In the rows, zero is written as 128.
Known rows, with every way that one mark hangs from another:
(Z_349 Z_863): [129 133 158 157 143 126  99 124 128 138 112 116 134 152 127 134 110 153
 127 117 140 114 127 136 129 150 120 150 118 116 143 113 117 148 115 149
 113 140]
(Z_834 (Z_863 (Z_208 Z_867))): [125 119 128 140 114 173  76 120  84 129 140 162 144 149 119 134  76 139
 150 146  96 123 134 125 163 162 134  74 120 130 147 142 126 135 105 129
  96 130]
(Z_325 Z_743): [132 144 148 109 135 115 137 143  80 110 124 143 118 115 157 144 124 145
 120  98 140 135 128 143 134 142 103 109 154 150 120 105 111 149 141 125
 109 120]
(Z_459 Z_133 Z_162): [108 141 141 169 167 110 128 124 160 137  97 113 142 110 117 151  80 129
 136 129 107 116 138 124 111 134 155 151 146 130 145  87 127 111 123 165
 162 135]
(Z_325 (Z_743 (Z_154 (Z_863 (Z_208 Z_867))))): [138 129 144  99 137 179 116 129  46  84 161 187 115 138 128 135  66 172
 149 108  93 121 126 135 145 201 119  46 115 138 110 149 138 166 109 134
  82 109]
(Z_133 Z_459): [123 127 118 122 114 119 115 139 106 130 124 114 114 104 113 146 149 129
 160 142 171 142 119 143 126 136 137 100 151 143 134 116 117 134 145 137
 119 129]
(Z_349 (Z_863 (Z_208 (Z_867 Z_868)))): [121 125 157 137 135 153  80 135 107 146 147 144 170 155 159 171  83 187
 158 153 119 127 129 127 135 182 130  93 115 114 147 168 142 131 128 147
  86 126]
(Z_162 (Z_863 (Z_325 (Z_743 Z_154)) Z_834)): [146 133 159 155 128 209 106 140  35  93 106 143 113 128 151  74  66 127
  88  85 111  93 156 172 177 199  96  94 192 132 109  79 129 162 103 166
 152 112]
(Z_460 Z_648): [126 126 127 146 127 122 114 136  99 158 149 136 142 110 127 146 118 129
 141 107 142 150 144 146 143 151 100 146 124 134 145 129 145 103 132 108
 138 132]
(Z_867 (Z_868 Z_863)): [ 99 147 156 137 111 134 137 143 105 129 122 114 115  90 147 129 137 135
 167 126 132 115 137 131  95 154 166 139 164  84 153 140 130 134 138 143
 108 126]
(Z_162 (Z_863 Z_834)): [107 101 156 148 119 168  96 151 110 115  96 122 122 170 153  84  91 116
 123 123 137 104 151 125 162 144 115 108 156  97 162 107 136 130  71 190
 145 123]
(Z_743 (Z_154 (Z_863 Z_208)) Z_325): [128 156 118 140 128 168 102 103 110 124 147 173 112 113  94 103  91 146
 142 110  77  91 123 137 116 183 144 117 111 133 122 141 183 183 126 103
 120 107]
(Z_834 (Z_863 Z_162)): [110 144 184 170 134 138 118 124 113 140 129 125  90 117 129 111 102 139
 128 103 105 103 147 142 158 138 146 140 168 130 144  96 136 131 132 141
 138 154]
(Z_459 (Z_162 Z_863)): [115 123 153 145 133 135 106 116 136 120 105 104 111 126 164 125  88 125
 126 143 111 114 154 145 144 134 133 129 158 126 138  99 136 132  99 161
 168 138]
(Z_863 Z_325 Z_834): [133 133 155 162 147 168 102 125  83 148 111 124 161 147 115  86  82 117
  75 116 129 110 138 140 167 165 123 105 157 149 133  98 129 106 111 152
 141 129]
(Z_867 Z_208 (Z_868 Z_459 Z_863)): [ 69 106 117 127  74 136 153 141  90 155 117 111  91  64 124 128 146 143
 203 145 168  90 117 128 109 194 191 128 192  93 191 156 140 158 142 121
  73 127]
(Z_834 (Z_863 Z_162 (Z_325 Z_743))): [122 180 203 164 151 146  99 120  43 137 121 139 105 101 146 118  79 142
  84  64 100 105 148 180 182 167 118 111 212 186 120  59 129 146 144 120
 138 156]
(Z_154 Z_743 Z_863): [ 92 135 185 125 159 112 121 144  86 112 115 166 129 135 100 115 114 154
 113  81 148  91 135 100 106 155 136 126 132 134 166 147 156 160  78 162
  97 131]
(Z_867 Z_208 (Z_868 Z_863)): [ 80 130 137 142  92 142 126 131 112 143 130 128 102  73 150 145 144 152
 167 120 141 105 130 117 108 181 181 150 176 106 170 152 148 158 122 133
  91 133]
(Z_850 Z_867): [141 109 145 116 112 131 142 121 146 105 140 143 132 104 125 136 113 115
 144 139 140 114 116 140 143 137 141  77 139 155 114 138 126 129 142 116
 121 135]
(Z_834 Z_863): [113 136 155 149 115 139 114 132 106 137 114 136 110 123 105 116 118 119
 134 117 125 107 139 128 142 140 142 137 148 106 148 114 122 152 112 134
 118 134]
(Z_349 (Z_863 Z_162 Z_208 Z_325)): [134 166 171 192 174 156  48  89 103 172 134 116 150 159 165 107  49 173
  90 110  86 107 142 166 188 184 109 132 132 204 131  93 159 131 144 122
 127 168]
(Z_162 (Z_863 Z_325)): [122 138 133 135 124 167  73 111 111 130 106 124 133 144 141 104  91 103
 104 117 103 114 146 161 164 139 117 109 164 142 128 109 149 145  87 128
 165 143]
(Z_325 (Z_743 Z_154)): [156 139 130 123 125 151 163 137  76  89 142 149  96  91 139 127 124 152
 129 100 118 121 132 152 123 169 110 126 145 129  90 113 115 165 160 126
 119 107]
(Z_850 (Z_867 Z_208 (Z_868 (Z_863 Z_834)))): [ 88  95 180 155  82 165 140 143 110 124 127 139 117  73 147 120 106 142
 166 130 170  76 126 116 141 210 190  85 200 118 177 147 139 139 118 165
  80 131]
(Z_863 Z_834): [122 113 152 151 136 149 128 146 108 131 114 125 140 152 127  98 104 128
 111 125 147 113 135 115 144 148 125 116 139 116 147 114 122 110 111 173
 123 118]
(Z_648 Z_460): [120 142 110 146 141 137 116 131 159 103 124 151 140 140 107 146 107 146
 151 125 139 144 123 121 152 147 115 121 117 141 121 137 142 142 154 108
 124 140]
(Z_850 (Z_867 Z_208 (Z_868 Z_459 Z_863))): [ 82  88 134 117  57 137 168 135 110 133 130 126  96  43 122 135 128 131
 218 157 182  77 106 141 124 203 202  77 203 117 176 165 140 160 156 110
  65 135]
(Z_208 (Z_867 Z_868)): [121 116 148 106 118 145 134 143 115 122 153 143 153 116 133 177 127 148
 154 145 127 139 127 125 111 141 152  83 149  96 123 171 133 102 134 142
 122 116]
(Z_743 (Z_154 Z_863) Z_325): [128 153 134 135 127 158 131 108 118 109 136 162 103  97  67 113 121 132
 137  94  96  90 118 143  95 165 157 129 136 104 113 129 162 174 117 118
 143 107]
(Z_133 (Z_459 Z_162 (Z_868 (Z_867 Z_208)))): [ 79  86  99 150 118 124  99 118 127 167 145  98 116  50 127 218 156 175
 176 171 163 131 117 155 110 179 194  91 135 156 161 138 113 132 117 137
 105 137]
(Z_325 (Z_743 (Z_154 (Z_863 Z_208)))): [128 149 151 110 138 156 124 137  61 111 145 171  88 128 142 110  77 168
 138  95 100 105 134 130 147 199 114  95 118 145 119 133 154 191 125 121
  83 112]
(Z_133 (Z_459 Z_162 (Z_868 Z_863))): [ 80 134 143 176 143 124 103 135 112 143 111  66 107  63 140 162 120 142
 187 152 153 121 142 178  93 175 176 129 155 125 172  99  88 108 131 141
 109 137]
(Z_834 (Z_863 Z_162 Z_325)): [119 166 185 181 145 157  92 103  91 156 126 124 113 112 118 101  82 127
  91  96  89  98 149 166 177 154 143 130 186 162 130  81 143 129 132 121
 154 164]
(Z_868 Z_863): [117 139 131 147 119 142 118 120 107 108 112 114 117 114 127 109 121 120
 151 120 125 120 130 137 111 142 147 133 140 109 148 112 109 135 117 139
 111 134]
(Z_208 (Z_867 (Z_868 Z_863))): [111 126 150 124 108 161 127 136  91 101 135 130 143  99 132 156 121 137
 177 138 124 130 129 133  93 157 171  86 163  78 144 155 114 108 122 153
 105 123]
(Z_850 (Z_867 (Z_868 Z_459 (Z_863 Z_325)))): [111 128 154 123  86 151 153 123  77 135 117 112 131  55 108 110 100 102
 178 153 155  82 115 177 131 193 184  54 211 131 144 139 125 133 171  99
 100 137]
(Z_349 (Z_863 Z_162)): [124 140 186 179 163 127 102 115 138 138 127 105 117 148 151 127  98 170
 122 105 124 110 135 151 146 147 123 155 139 142 139  94 131 127 135 157
 131 157]
(Z_133 (Z_459 Z_162 (Z_868 Z_863 Z_867))): [ 89 113 120 163 128 131 100 122  99 132 123  71 119  56 126 184 139 147
 198 171 152 130 125 178  79 167 201  83 138 117 164 108  74 117 120 156
 105 136]
(Z_648 (Z_460 (Z_834 (Z_863 Z_162 Z_208)))): [ 78 135 171 203 128 141  61 131 143 116 129 173 124 166 126  95  69 167
 169  93 114 112 159 114 190 201 118 122 172 155 153 132 157 159 142 148
 105 152]
(Z_154 (Z_743 Z_325) (Z_863 Z_162)): [ 86 166 200 157 175 111 112 120  99 110 122 173 126 104 104 122 112 169
 102  53 116  77 131 134  93 151 142 130 166 171 156 115 187 149 112 147
 136 137]

Rows:
[119 121 129 107 118 154 108 138 105 139 162 154 163 132 161 167 101 164
 158 163 106 140 130 120 133 160 140  71 124 127 132 184 153 109 142 126
 101 116] | (Z_863 (Z_208 (Z_867 Z_868)))
[103  98  99 140 134 111 152 124 127 136  94 103 143  97  76 156 102 123
 183 173 133 113 110 136  99 141 189  84 145 113 157  99 104 122 133 170
 141 129] | (Z_868 (Z_459 Z_133 Z_162) Z_867)
[109 184 200 131 177 139  80 114  51 150 139 153 117 144 174 110  44 166
  86  74  88 109 142 159 194 186 109  73 166 223 128  92 174 150 124 109
 111 156] | (Z_154 (Z_863 Z_162 Z_208 (Z_325 Z_743)))
[134 140 111 144 112 172  88  88  71 113 122 120 151 105  99 121 124 111
 128 130 107 125 117 160 118 152 167  76 141 135 123 107 100 139 105 137
 124 145] | (Z_868 (Z_863 Z_325) Z_867)
[ 97 152 140 138 111 142 109 136  97 142 132 123 125 107 174 121 110 149
 171 143 111 115 141 125 119 174 151 125 143 112 161 153 149 142 147 126
  86 125] | (Z_867 (Z_868 (Z_863 Z_208)))
[ 92 109 175 178  96 119  82 152  78 149 127 159 134 122  96 108 120 113
 162  75 155 121 166 129 148 186 113 154 184  93 171 131 125 134  90 159
 121 122] | (Z_460 Z_648 (Z_834 Z_863))
[ 95 113 106 155 135 179  73 128 104 124 143 127 157 134 156 149  84 150
 182 148  91 128 136 152 112 175 145  84  92 115 171 161 112 102  95 114
  76 126] | (Z_459 (Z_868 (Z_863 (Z_208 Z_867))))
[160 173 190 186 173 170 111 104  61 116 138 126 106 107 147 118  71 183
  86  65  96  97 140 198 160 205 103 142 172 177  86  66 126 160 167 134
 140 147] | (Z_349 (Z_863 Z_162 (Z_325 (Z_743 Z_154))))
[ 91 132 146 166 150 129  99 130 165 124  76 109 126 128 142 135  64 116
 148 129  99 106 154 132 125 129 146 145 166 111 161  82 141 134  83 186
 182 139] | (Z_459 Z_133 (Z_162 Z_863))
[101 160 170 138 169 140  71 118  55 146 120 177 160 147 116  94  64 158
  82  90 112  87 141 115 147 190 118 101 125 196 160 145 182 167  86 125
  91 143] | (Z_154 Z_743 (Z_863 Z_208 Z_325))
[119 128 160 162 133 172  79 112  91 129 153 151 129 145 138 129  63 157
 145 131  76 118 142 139 177 159 137  77 139 154 144 123 141 116 125 137
 116 149] | (Z_834 (Z_863 Z_162 (Z_208 Z_867)))
[139 158 141 171 155 156  50  99  97 171 119 126 165 166 144 109  61 154
  96 125 103 111 133 152 174 186 103 128 112 179 136 109 144 153 122 113
 108 148] | (Z_349 (Z_863 Z_208 Z_325))
[123 153 198 131 158 146 155 132  77  94 151 148  64 108 139 114  91 172
 129  66 101 100 139 152 139 178 132 115 163 139 105 102 150 162 133 146
 125 132] | (Z_325 (Z_743 (Z_154 (Z_863 Z_162))))
[104  99 150 111  82 129 148 132 152 139 158 155 115  61 149 170 134 150
 159 138 155 100 116 121 140 174 173  94 174 150 138 179 164 149 146 109
  99 133] | (Z_850 (Z_867 Z_208 Z_868))
[ 93 123 140 158 153 109 114 140 134 164 126  77 119  77 141 180 122 153
 162 159 156 130 139 168 110 160 158 124 143 144 154 115 107 101 145 127
 124 131] | (Z_133 (Z_459 Z_162 Z_868))
[102 131 176 188 104 140  56 130  57 169 123 159 154 121  85  96  97 102
 125  64 139 116 169 155 168 202 109 143 200 127 155 115 134 136  88 139
 137 134] | (Z_460 Z_648 (Z_834 (Z_863 Z_325)))
[105 102  92 136  84 157 103 100 101 111 133 133 113  90 113 146 153 141
 167 133 132 120 108 124 108 163 185 100 132 123 156 135 114 169  88 147
  90 142] | (Z_868 Z_863 (Z_867 Z_208))
[117 124 157 159 130 187  70 130  87 134  90 122 144 165 140  75  66 104
  87 114 120 100 153 150 180 159 113  98 176 131 147  95 142 127  71 172
 162 134] | (Z_162 (Z_863 Z_325 Z_834))
[130 147 161 172 144 194  55  91  67 148 149 152 150 141 127 119  41 146
 108 123  60 115 144 163 198 175 135  66 157 187 128 109 149 111 123 117
 132 162] | (Z_834 (Z_863 Z_162 (Z_208 Z_867) Z_325))
[ 89 106  77 140 103 137 133 132  98 106  83 111 134 106  66 127 121 103
 220 149 137 108 101 137  78 143 193  80 147  75 182 109  92 147 110 166
 104 130] | (Z_868 (Z_459 Z_133) Z_863 Z_867)
[ 92 156 166 156 122 149 142 122  67 158 120  87 111  75 134  99 103 131
 159 128 124  92 135 180 133 183 178 110 217 129 154 110 143 111 177 118
 126 151] | (Z_867 (Z_868 Z_459 (Z_863 Z_162 Z_325)))
[111 169 158 149 121 155 112 121  82 145 117 113 137  87 137 118 114 122
 128 118 117 112 139 154 117 171 164 128 186 116 138 125 135 132 137 122
 124 137] | (Z_867 (Z_868 (Z_863 Z_325)))
[175 144 108 125 135 204  99 102  30  98 163 178 155 113 136 133  63 160
 109 118  70 133 130 174 163 207  99  50 134 187  74 127 128 145 151 102
 112 116] | (Z_863 (Z_208 Z_867) (Z_325 (Z_743 Z_154)))
[120 138 178 141 136 174  82 147  42 115  89 137 134 154 171  91  64 121
  77  86 134 106 152 163 186 173  88  78 202 153 139  69 127 148  84 170
 144 126] | (Z_162 (Z_863 (Z_325 Z_743) Z_834))
[129 141 186 186 165 169 105 117  90 150 124 113 144 141 137  82  69 137
  69 102 109 105 146 155 181 163 126 109 178 173 129  81 143  84 131 159
 161 150] | (Z_863 Z_162 Z_325 Z_834)
[150 148 126 111 144 170  75 112  37 119 144 170 175 139 155 149  64 153
  98 119  94 147 126 164 173 179  90  33 143 209 103 120 125 128 131 101
 105 130] | (Z_863 (Z_208 Z_867) (Z_325 Z_743))
[ 80 130 121 157 122 137  96 149 106 135 114  87 110  84 130 150 144 132
 199 134 161 125 130 170  92 162 162 120 145 106 176 122  94 125 119 125
  88 130] | (Z_133 (Z_459 (Z_868 Z_863)))
[ 85 117 203 201 115 118  85 142  87 154 142 147 117 118 116 102 105 132
 155  58 137 115 175 145 162 184 117 160 202 119 167 113 141 114 108 164
 140 143] | (Z_460 Z_648 (Z_834 (Z_863 Z_162)))
[ 98 151 130 175 147 164  86 118 103 150 117 100 143 102 133 121  99 120
 129 111 101 107 141 179 113 170 149 136 139 123 154 119 113 115 100  99
 114 140] | (Z_459 (Z_868 (Z_863 Z_325)))
[122 133 177 133 147 175 126 153  41 112 133 167 100 151 142  77  55 170
 120  93 120  91 140 118 165 218 112  83 133 130 137 117 146 171 108 166
  80 103] | (Z_325 (Z_743 (Z_154 (Z_863 Z_208 Z_834))))
[125 177 157 143 130 154  69 123  27 153 119 161 130 121 151 113  65 140
  93  95  99 111 143 159 188 190 101  93 168 192 133  88 135 176 134  96
  96 137] | (Z_834 (Z_863 Z_208 (Z_325 Z_743)))
[ 92 157 186 159 131 136 139 132 114 129 135 101 100  85 171 126 124 153
 162 113 116 109 145 145 111 151 171 143 185 107 150 122 144 111 157 150
 128 144] | (Z_867 (Z_868 (Z_863 Z_162)))
[117  84 130 137 120 201  58 140  88 108 120 150 160 195 164 101  48 135
 140 151 108 118 147 122 181 163 107  45 128 121 161 135 140 114  66 189
 123 122] | (Z_162 (Z_863 (Z_208 Z_867) Z_834))
[121 157 181 133 158 154 128 127  69 111 160 159  74 122 165 104  65 186
 135  80  82 102 143 145 163 198 120 100 141 168 115 115 170 168 144 128
 103 131] | (Z_325 (Z_743 (Z_154 (Z_863 Z_162 Z_208))))
[160 168 162 156 156 171 138 106  61 107 152 137 101  82 147 113  89 159
  88  76  82 111 141 189 158 184 111 117 184 185  72  81 138 140 178 112
 155 137] | (Z_863 Z_162 (Z_325 (Z_743 Z_154)))
[ 67 123 192 187 120 164 128 141  98 149 129 113  96  90 172 109 108 171
 144 104 139  85 146 120 138 198 181 144 206 115 186 119 157 117 125 183
 106 141] | (Z_867 Z_208 (Z_868 (Z_863 Z_162 Z_834)))
[131 161 143 166 158 157  80  92 102 164 147 128 143 135 164 102  67 151
  90 120  71 120 144 159 188 162 116 111 143 214 117 109 173 113 156 101
 142 158] | (Z_863 Z_162 Z_208 Z_325)
[ 77 132 138 186 186 111 118 145 184 162 101 100 147 101 135 173  78 140
 150 130  99 107 149 141  93 144 162 165 128 112 170 109 124  97 107 142
 148 131] | (Z_459 Z_133 Z_162 Z_868)
[132  96 130 143 134 183  89 136  86 121 138 154 177 178 139 115  63 147
 127 152 117 130 131 113 165 170 117  51 109 141 147 141 127  95 103 169
 102 115] | (Z_863 (Z_208 Z_867) Z_834)
[133 164 162 163 162 189  96  88  90 148 161 143 105 130 124  78  47 158
 106 101  54  90 146 152 177 200 140 110 131 179 106 122 191 146 128 112
 138 152] | (Z_743 (Z_154 (Z_863 Z_162 Z_208 Z_325)))
[145 175 185 177 143 180 125 110  37 116 139 146  81  76 127 102  77 152
  92  65  79  90 152 189 173 195 126 126 205 165  91  67 131 163 164 118
 145 144] | (Z_834 (Z_863 Z_162 (Z_325 (Z_743 Z_154))))
[121 163 145 162 147 169 108  94 115 126 160 162  95 108 117  99  81 165
 137  94  57  88 130 152 130 183 148 121 130 157 118 123 199 160 145 109
 142 128] | (Z_743 (Z_154 (Z_863 Z_162 Z_208)) Z_325)
[ 95  80 154 118  88 113 186 126 136 161 139 119 104  32 133 165 108 149
 180 181 176  82 115 140 146 201 200  81 201 154 153 159 150 133 179 112
 101 133] | (Z_850 (Z_867 Z_208 (Z_868 (Z_459 Z_162))))
[ 85 115 170 190 159 148  96 148 145 126  63 108 136 151 142 105  40 117
 131 125 117  90 160 121 142 149 146 130 178  99 179  68 133 113  68 230
 178 129] | (Z_459 Z_133 (Z_162 (Z_863 Z_834)))
[111 122 138 167 119 176 119 128  40 142  82  98 140 127  89  50  79  99
 135 134 154  86 126 161 150 192 152  86 184 118 172  87 100 117 121 152
 106 131] | (Z_868 Z_459 (Z_863 Z_325 Z_834))
